What can hang from each mark
Q_198: Q_485
Q_707: Q_835
Q_9: Q_835
Q_113: Q_504 Q_801
Q_485: Q_801
Q_541: Q_835
Q_760: Q_354
Q_835: Q_8 Q_223 Q_354 Q_795
Q_504: Q_408
Q_223: Q_835
Q_354: Q_835
Q_801: Q_113 Q_408 Q_835
Q_408: Q_198 Q_384 Q_504

(in the rows, 128 means zero)
Known rows, with every way that one mark hangs from another
Q_541(Q_835(Q_8 Q_223 Q_354 Q_795)): [ 98 121 110  70 105  97 132 100 114  68  83 114 189 103 121 115  56 124
 116 193  53 112  87 171  79 149 161 103  97 172 119 137 128  80 157 108
 172  92 138 136 104 112 122 166 119 173 114 163  82 130 220 185 123 100
 118 178]
Q_707(Q_835): [ 91 164 135 116 121 110 153 123 100 108 105 126 161 117 102 107  84 145
 135 137 117 118 148 146  95 130 133 109 134 130 167 148 113 135 149  95
 184 131 136 149 106 158 143 143 183 123  90 116  99 163 166 135 135 113
 123 179]
Q_504(Q_408(Q_384)): [118 152 126 123 124 119 107 164  86 138 133 157 126 125  82 106 124 127
 146 127 148 136 153 136 129 100 127 114 135 114 164 159 116 134 119 115
 150 148 137 112 102 159 146 122 135 112  89 111 109 150 127 131 144 115
 121 153]
Q_707(Q_835(Q_8 Q_354 Q_795)): [ 95 145 119  95 116 100 138 103 107  85  99 115 185 100 110 116  79 122
 130 183  63 117  97 180  68 144 143  86 107 149 144 141 120 111 161  88
 169  82 146 140 105 144 126 169 148 153 101 148  93 133 193 168 122  94
 112 202]
Q_113(Q_504(Q_408(Q_198(Q_485) Q_384)) Q_801): [163 163 147 161 159 120  55 181  78 165 146 184 118 158  59  94 252  97
 152  71 154 128 196 103 164  91 142 125 129  86 130 167 123 125 110 139
 107 191 135  59 126 201 174  77 128 102 100  95 145 132  53 110 148 113
 133 134]
Q_504(Q_408(Q_198(Q_485(Q_801)) Q_384)): [155 160 131 168 156 124  68 203  65 181 135 188 117 141  78 102 198 123
 142  83 159 129 153 116 143  77 131 131 129  99 127 179 121 144 117 119
 110 201 123 114 124 169 159  83 117 122  90 106 145 125  54 112 140 125
 142 113]
Q_408(Q_198(Q_485(Q_801)) Q_384 Q_504): [162 157 128 160 164 123  75 200  74 185 143 170 128 135  82  83 203 130
 136  89 158 125 168 133 124  62 130 135 132  84 110 183 112 153 119 111
 103 182 115 138 127 183 144  93 115 112  85 113 144 137  50 105 146 136
 142 109]
Q_801(Q_113 Q_835(Q_8)): [123 140 148 126 137 103 146  97 101 109 130 105 139 112 110 112 146 148
 116 157 115 125 141 140 122 103 118  95 138 122 159 140 133 150 149  92
 150 105 136 142  90 146 134 122 155 137  87 110 119 161 133 144 118 121
 117 159]
Q_9(Q_835): [ 93 148 117 104 115 114 124 139  89 108 118 131 149 122 106 108  85 158
 138 154 119 127 148 149  98 116 126 124 132 145 159 153 107 134 136  99
 197 141 125 150  90 135 134 152 179 128  94 126 112 169 151 147 127 118
 133 162]
Q_198(Q_485(Q_801(Q_408(Q_384) Q_835))): [143 169 146 175 161 123  90 160  75 166 134 165 118 130  98 105 187 117
 118 104 158 116 138 113 159  67 129 106 142  88 137 158 135 163 119  95
 117 175 122 146 105 135 142 104 120 125  82  97 145 136  46 129 112 136
 137 130]
Q_707(Q_835(Q_8 Q_223)): [ 97 140 127  98 109 108 152 113  96  91  85 137 187 111 106 122  79 127
 133 151  86 100 125 162  90 149 138 109 128 148 147 143 123 111 161  87
 175 123 134 134  99 153 129 156 170 159 101 133  77 158 207 150 138 103
 122 194]
Q_354(Q_835(Q_8 Q_223 Q_795)): [114 137 112  91 101 119 134 119 102  62  86 127 174 108 119 122  65 131
 139 180  65 105 114 176  65 144 144 111 111 178 133 134 107  84 146  94
 172  89 137 117 108 111 123 145 142 166 107 154  77 147 211 145 127  96
 108 173]
Q_485(Q_801(Q_408(Q_198 Q_384) Q_835(Q_8))): [143 143 151 169 156 103 101 150  65 152 123 144 146 121  91 120 194 132
 118 131 148 105 121 138 149  62 140 111 127  89 128 160 130 147 128  98
  91 141 133 133 101 146 130  92 110 130  86 124 133 131  45 140 118 147
 135 139]
Q_113(Q_801(Q_408)): [122 166 152 134 129 106 126 132  96 119 131 139 132 147  96 102 121 140
 142 122 123 132 171 115 143 103 150 106 125 121 172 157 140 129 145 115
 148 148 133 109  99 149 143 127 147 114  84 114 117 161 106 136 153 122
 131 170]
Q_9(Q_835(Q_223)): [ 82 130 108  95 110 113 119 131  80  90 105 144 164 119 107 114  69 145
 137 163 108 120 138 156  94 131 132 130 139 158 143 153 100 112 140  93
 196 147 120 140  89 125 127 159 174 144  97 125  91 170 170 144 124 112
 135 167]
Q_113(Q_801(Q_835(Q_8 Q_354 Q_795))): [118 127 138 117 134  97 113  91 114  87 112 109 155 116 116 108 128 115
 132 175  75 126 118 157  95 116 152  87 107 145 138 142 131 121 165 107
 130  69 143 121 103 126 120 146 131 133  94 136 118 130 142 167 104  97
 124 183]
Q_354(Q_835): [112 172 126 108 105 116 141 142 110  99 110 109 145 119 105 110  78 150
 141 137 119 118 154 147  91 119 134 115 123 162 170 138 108 134 127  93
 175 137 133 141 106 123 128 131 175 128  94 132 107 164 167 126 138 111
 110 143]
Q_9(Q_835(Q_8 Q_223 Q_354 Q_795)): [ 84 112  94  73 108 101 107 101  91  66  97 134 186 101 116 124  57 121
 132 209  51 121  81 193  62 145 144 108 106 175 117 145 104  92 159  93
 181  85 132 135  92 108 111 183 130 172 108 157  80 137 196 177 102  94
 126 191]
Q_198(Q_485(Q_801(Q_113 Q_835))): [146 161 146 166 161 117 109 121  85 147 143 131 110 123 112  89 180 140
 116 114 135 130 156  98 135  84 118 101 144 111 147 155 131 173 138 100
 133 164 116 168 112 138 155 103 152 130  81  88 153 152  78 121 106 125
 146 122]
Q_354(Q_835(Q_223 Q_795)): [107 139 104  94 103 122 127 126  99  69  94 129 165 110 117 108  54 137
 137 169  82 109 126 164  73 137 140 117 119 180 141 141 100  91 133  92
 178 104 134 122 111 106 131 141 147 145 101 139  90 150 192 130 126 101
 111 158]
Q_504(Q_408(Q_198)): [127 148 125 132 129 107 111 164  82 141 126 140 124 129  81 118 136 143
 137 112 135 132 152 135 129 103 132 121 126 121 150 164 118 114 131 118
 138 154 134 107 107 159 152 100 145 126  93 123 122 158 125 114 149 122
 114 127]
Q_541(Q_835(Q_223 Q_354)): [ 84 139 116  75 107  94 127 113 113  83  97 111 170 108 110 111  55 136
 120 164  96 117 118 148  98 137 157 112 117 167 141 140 125 102 138 106
 176 135 128 148 106 119 125 162 132 152 104 142  98 150 190 170 122 113
 121 159]
Q_198(Q_485(Q_801(Q_408(Q_384)))): [139 177 146 159 146 128 100 180  76 169 138 171 120 140  96  98 161 123
 128 102 153 126 150 115 149  80 133 115 130  95 144 169 128 161 124 103
 129 192 120 139 114 146 140 120 120 127  87 108 138 135  63 131 134 129
 136 138]
Q_9(Q_835(Q_223 Q_354)): [ 83 130  98  85 107 101 102 117  91  84 111 127 168 108 106 115  61 132
 132 177  89 130 118 167  92 134 139 117 130 170 139 149 103 114 141  93
 184 131 122 152  91 109 112 178 146 151  96 137  95 155 168 157 113 104
 128 170]
Q_198(Q_485(Q_801(Q_835))): [128 160 137 158 151 120 111 149  91 146 117 133 114 133 113  94 159 132
 127 106 137 116 149 114 115  89 131 111 140 124 146 156 133 164 147 102
 143 166 115 162 113 132 139 111 161 123  88  99 145 143  98 131 102 118
 144 127]
Q_223(Q_835(Q_8 Q_354 Q_795)): [100 149 109  78 110 102 143  97 117  80 105 104 169 104 130 131  54 136
 124 197  57 117  98 176  78 126 150  77 107 149 140 152 117 113 167  89
 179  64 139 136 104 124 114 177 137 166 107 160  96 128 213 185 118  90
 126 186]
Q_485(Q_801): [111 158 137 128 128 113 132 147  90 130 122 123 127 136 111  96 101 143
 141 126 133 134 167 136 100 108 138 121 120 134 161 171 127 155 156 119
 160 156 122 169 111 141 123 129 159 116  91 114 124 151 127 142 131 116
 147 147]
Q_485(Q_801(Q_113 Q_408(Q_198 Q_384) Q_835)): [156 148 155 179 172 102  94 131  53 160 154 147 130 118  85  98 201 149
 100 137 164 123 136 116 175  52 128 108 148  83 132 168 122 159 111  99
  97 153 132 141 107 150 153  80 102 111  63 100 154 141   6 110 120 161
 131 122]
Q_760(Q_354(Q_835(Q_8 Q_223))): [111 160  98  89  89 112 139 133 115  72  96 113 171 110 105 142  63 118
 157 172  82 112 121 158  70 149 133 104 110 188 154 134 123  91 127  73
 171 123 138 152  99 105 127 151 162 160 108 148  82 159 203 161 131  92
 104 167]

Rows
[ 93 126  97  82 110 101 115 111 104  85 106 118 159 110 118 112  53 124
 130 178  74 133 110 174  77 138 143 112 124 164 135 154 108  91 152 103
 166  99 132 135 113 115 117 168 122 145  96 142  93 138 174 155 104  91
 112 171]  Q_835(Q_223 Q_354 Q_795)
[101 168 119  81 108 101 148 109 122  91 112  96 163 109 118 138  66 142
 131 174  85 115 114 166  97 120 147  79 109 144 154 147 126 135 159  88
 172  94 132 147  98 130 112 170 160 162 106 150 101 142 204 185 131  96
 128 179]  Q_223(Q_835(Q_8 Q_354))
[ 97 136 120  78 114  97 136 106 123  83  96 101 171 104 121 108  73 135
 119 184  66 121  96 166  78 134 159  91  95 160 139 137 131  99 156 109
 174  89 142 141 104 127 125 157 128 156 112 156 100 131 200 190 124 106
 119 175]  Q_541(Q_835(Q_8 Q_354 Q_795))
[129 151 144 150 149 102  90 123  89 119 135 143 114 147  89  98 196 103
 146 109 133 117 188 104 149 103 149  97 134 119 162 149 142 136 138 138
 125 147 140  91 108 159 152 102 151 104  92  91 134 156 111 126 130 112
 129 154]  Q_113(Q_504(Q_408) Q_801(Q_835))
[158 181 147 156 155 112 103 145  82 161 163 133 122 147  84 103 208 128
 114 104 133 133 175 106 185  89 126 112 144  84 141 155 123 140 117 108
 128 189 132  92 119 181 169  89 125 142  86 108 149 152  57 108 134 127
 106 126]  Q_801(Q_113(Q_504) Q_408(Q_198(Q_485)))
[122 133 134 129 141 107 130  92  97 109 131 112 132 108 114  92 124 150
 108 167 107 132 136 140 113 106 117  97 150 129 149 150 112 134 144  99
 155  92 138 133 103 134 156 123 144 125  77 110 120 152 121 129 104 118
 119 155]  Q_801(Q_113 Q_835(Q_795))
[ 89 126 112  81 108 100 131  90 103  71  84 129 199  98 113 121  65 112
 126 185  49 109  88 188  64 158 146  94 113 162 127 140 112  91 166  86
 167  81 144 134 107 132 126 177 135 168 100 153  74 129 212 165 113  91
 112 210]  Q_707(Q_835(Q_8 Q_223 Q_354 Q_795))
[163 181 148 159 162 114  84 153  76 177 166 153 128 144  71 100 226 122
 114 107 151 134 175 110 196  74 122 120 150  69 131 159 111 141 101 110
 118 186 134  90 120 192 167  86 115 131  84 105 151 146  27 106 134 135
 114 131]  Q_801(Q_113(Q_504) Q_408(Q_198(Q_485) Q_384))
[ 95 135 112  77 105  98 128 118 110  89 105 113 166 111 108 130  67 121
 134 168  84 129 114 170  87 136 148 106 114 160 145 141 121 109 157 100
 155 118 131 135  99 122 100 163 136 167 104 147  92 147 189 169 117  96
 115 181]  Q_835(Q_8 Q_223 Q_354)
[145 165 142 152 144 124  94 182  83 171 132 163 132 132  81 117 171 133
 123  96 152 125 145 133 167  72 121 128 138  88 135 162 114 134 104  91
 131 179 129 102 113 170 149  97 121 126  86 121 134 143  59 117 136 133
 119 128]  Q_801(Q_408(Q_198(Q_485) Q_384))
[ 99 141 114  83 117  93 131 114 118  88 102 102 160 106 112 100  66 141
 117 173  82 129 108 154  83 130 150  95 109 160 140 146 124 108 145 112
 180 103 141 143 112 120 136 155 133 140 104 148 110 133 178 171 118 113
 118 163]  Q_541(Q_835(Q_354 Q_795))
[151 153 134 160 160 113  90 183  58 169 143 169 138 133  75  93 177 131
 127 118 159 121 161 135 151  56 136 122 130  79 120 179 113 145 120 108
  90 164 127 137 113 165 133  93  88 114  76 125 135 145  36 107 153 155
 135 125]  Q_485(Q_801(Q_408(Q_198 Q_384 Q_504)))
[121 151 157 149 144 105 119 116  87 116 124 130 127 136 100 108 151 132
 130 121 129 121 155 112 154  88 144  95 137 116 165 148 143 137 141 104
 133 130 135 116  93 140 140 116 146 113  78 103 126 163  88 132 130 125
 125 159]  Q_113(Q_801(Q_408 Q_835))
[132 158 135 131 145 111 128 127  85 139 162 137 128 123  98  94 131 147
 118 138 131 135 159 128 153  83 123  92 142  99 158 157 123 141 129  99
 128 140 132 123  93 154 144 116 103 134  71 119 125 178  98 109 160 138
 112 142]  Q_801(Q_113 Q_408(Q_504))
[135 143 133 146 157  95 106  85  83 121 149 115 133 108 111  96 143 130
  97 178 101 137 105 128 139  86 135  70 130 123 142 152 130 149 149 104
 120 110 136 162 106 104 139 131  89 142  71 115 146 129  66 140  91 124
 123 147]  Q_485(Q_801(Q_113 Q_408 Q_835(Q_354 Q_795)))
[153 161 131 157 155 125  83 192  78 179 149 177 131 130  73 101 197 126
 125  93 154 120 153 131 163  62 120 122 142  71 117 166 112 135 101  91
 107 170 125 100 109 177 149  96 101 123  82 128 134 149  51  97 151 142
 114 120]  Q_801(Q_408(Q_198(Q_485) Q_384 Q_504))
[158 150 135 183 168 119  62 187  63 176 135 179 111 126  76 106 233 115
 130  90 169 113 138 111 153  61 123 116 134  90 123 168 121 148 113 115
  94 182 121 122 118 157 162  72 119 121  86  97 150 127  39 104 117 132
 135 101]  Q_504(Q_408(Q_198(Q_485(Q_801(Q_835))) Q_384))
[116 131 132 120 131 105 124  98  90 105 124 117 142 105 111 102 116 141
 111 153 116 123 142 130 124 114 123 111 157 136 149 146 119 130 137  96
 154 122 128 142  96 129 141 127 143 135  80 101 114 168 132 130 110 122
 119 149]  Q_801(Q_113 Q_835(Q_223))
[ 91 125 113  86 110 106 135 118  99  79  82 131 169 114 121 102  58 144
 119 173  83 116 122 159  84 143 152 118 122 161 129 143 119  84 149 110
 187 117 132 125 109 128 146 148 136 138 102 143  90 147 200 155 127 116
 126 160]  Q_541(Q_835(Q_223 Q_795))
[135 159 148 134 138 112  86 149  84 136 145 168 125 156  74  90 189 102
 163 113 147 134 194 114 148 104 156 116 126 109 160 163 126 135 128 144
 129 160 142  81 112 182 153 114 137  89  94  97 121 140  96 134 147 111
 136 167]  Q_113(Q_504(Q_408(Q_384)) Q_801)
[158 153 139 172 171 124  80 176  72 174 141 170 127 115  76 102 229 123
 113  91 160 109 142 126 175  48 115 114 152  66 118 155 114 140  96  83
  89 153 125 109 104 165 149  84 103 120  78 112 145 146  32  95 133 149
 110 108]  Q_801(Q_408(Q_198(Q_485) Q_384 Q_504) Q_835)
[138 147 140 146 156 112 122 111  86 136 157 130 126 114  98  92 164 143
 107 143 134 125 154 118 162  69 119  85 157  94 154 148 126 153 125  90
 117 125 132 132  87 141 146 107 109 130  67 109 135 174  78 102 134 147
 105 137]  Q_801(Q_113 Q_408(Q_504) Q_835)
[ 94 151 112  96 119 104 130 105 106  88 106 115 172 105 108 102  67 130
 129 168  80 126 109 171  77 141 139  91 124 150 149 149 107 116 153  91
 174  93 143 143 113 140 143 164 151 137  90 135 106 136 170 152 115  99
 114 191]  Q_707(Q_835(Q_354 Q_795))
[146 159 134 138 147 103 100 137  73 144 161 137 116 141  76  99 186 129
 130 126 132 138 182 116 159 102 129 112 138 107 153 160 121 128 126 134
 125 163 140  88 114 184 173  84 134 126  88 108 134 153  96 108 138 123
 111 131]  Q_801(Q_113(Q_504(Q_408(Q_198))))
[153 166 128 163 148 120  85 189  74 174 133 171 108 144  89 107 183 128
 137  82 137 129 158 109 130  87 133 121 125 115 134 173 130 136 131 125
 120 206 119 118 125 159 165  85 137 133  93 109 148 136  86 112 138 123
 137 106]  Q_504(Q_408(Q_198(Q_485(Q_801))))
[107 149  81  93  96 118 125 133 107  68  97 124 160 107 109 122  46 122
 144 184  74 116 118 164  59 154 126 108 120 195 141 141 107  72 118  75
 186 102 141 153 112  94 140 152 152 145 101 143  81 151 185 145 114  87
 103 157]  Q_760(Q_354(Q_835(Q_223 Q_795)))
[108 154 120  94 110 113 155 111 109  91  98 121 159 114 130 129  62 148
 133 180  71 108 120 170  81 124 143  88 113 140 143 155 118 114 168  90
 185  73 138 133 100 143 126 158 157 159 104 150  93 140 210 176 133 100
 135 183]  Q_223(Q_835(Q_8 Q_795))
[141 153 143 162 153 121 112 134  83 137 116 152 126 126 117 116 176 117
 116 131  93 107 111 132 120  88 138  86 114 115 127 148 147 135 158  99
 126 130 129 137 108 127 137 117 113 155  91 125 139 124 102 143 102 118
 132 145]  Q_198(Q_485(Q_801(Q_408 Q_835(Q_8 Q_795))))
[146 155 126 138 145 122 104 177  96 160 133 149 125 133  88 100 172 140
 134  93 132 124 168 132 122  87 121 125 135 101 127 163 116 128 126  99
 125 162 118 120 117 174 141 102 140 127  90 126 137 161 101  98 146 121
 120 116]  Q_408(Q_198(Q_485) Q_504)
[122 124 126 116 138 101 120  73  91  88 121 123 157 116 122 103 150 115
 110 181  76 116 136 150 115 126 139 100 138 134 126 139 122 117 158 111
 143  88 141 109 104 149 136 133 124 156  99 120 108 143 153 145  96 106
 115 175]  Q_801(Q_113(Q_504) Q_835(Q_8 Q_223 Q_795))
[147 157 131 151 142 125  76 192  79 174 133 175 116 129  67 111 190 122
 140  87 155 129 146 129 148  84 120 127 138  98 137 165 114 126 103 111
 130 178 130  92 113 180 163  90 131 120  95 109 130 136  80 108 142 117
 114 121]  Q_504(Q_408(Q_198(Q_485) Q_384))
[152 147 142 160 165 100  78 131  66 150 159 145 125 124  69 101 242 120
 120 128 159 124 166 118 174  73 119 111 156  86 139 157 114 142 100 120
 106 146 144  90 108 181 171  73 121 105  82  90 145 144  47 104 125 136
 111 126]  Q_801(Q_113(Q_504(Q_408(Q_198 Q_384))) Q_835)
[ 92 117 105  89 105 117 117 116  84  77  93 148 179 112 116 119  77 130
 135 192  63 118 108 182  67 145 137 118 118 163 122 148 109  99 161  95
 191  96 133 126  90 123 123 170 152 167 105 148  74 146 199 159 115 101
 136 184]  Q_9(Q_835(Q_8 Q_223 Q_795))
[142 145 119 151 164 105  81 136  90 140 117 127 131 113 107 101 169 119
 117 126 102 119 110 140 105  85 136 104 126 130 108 162 118 133 142 104
 115 135 123 151 131 127 142 108 120 132  90 124 155 113  70 132  86 111
 130 116]  Q_408(Q_198(Q_485(Q_801(Q_835(Q_354 Q_795)))))
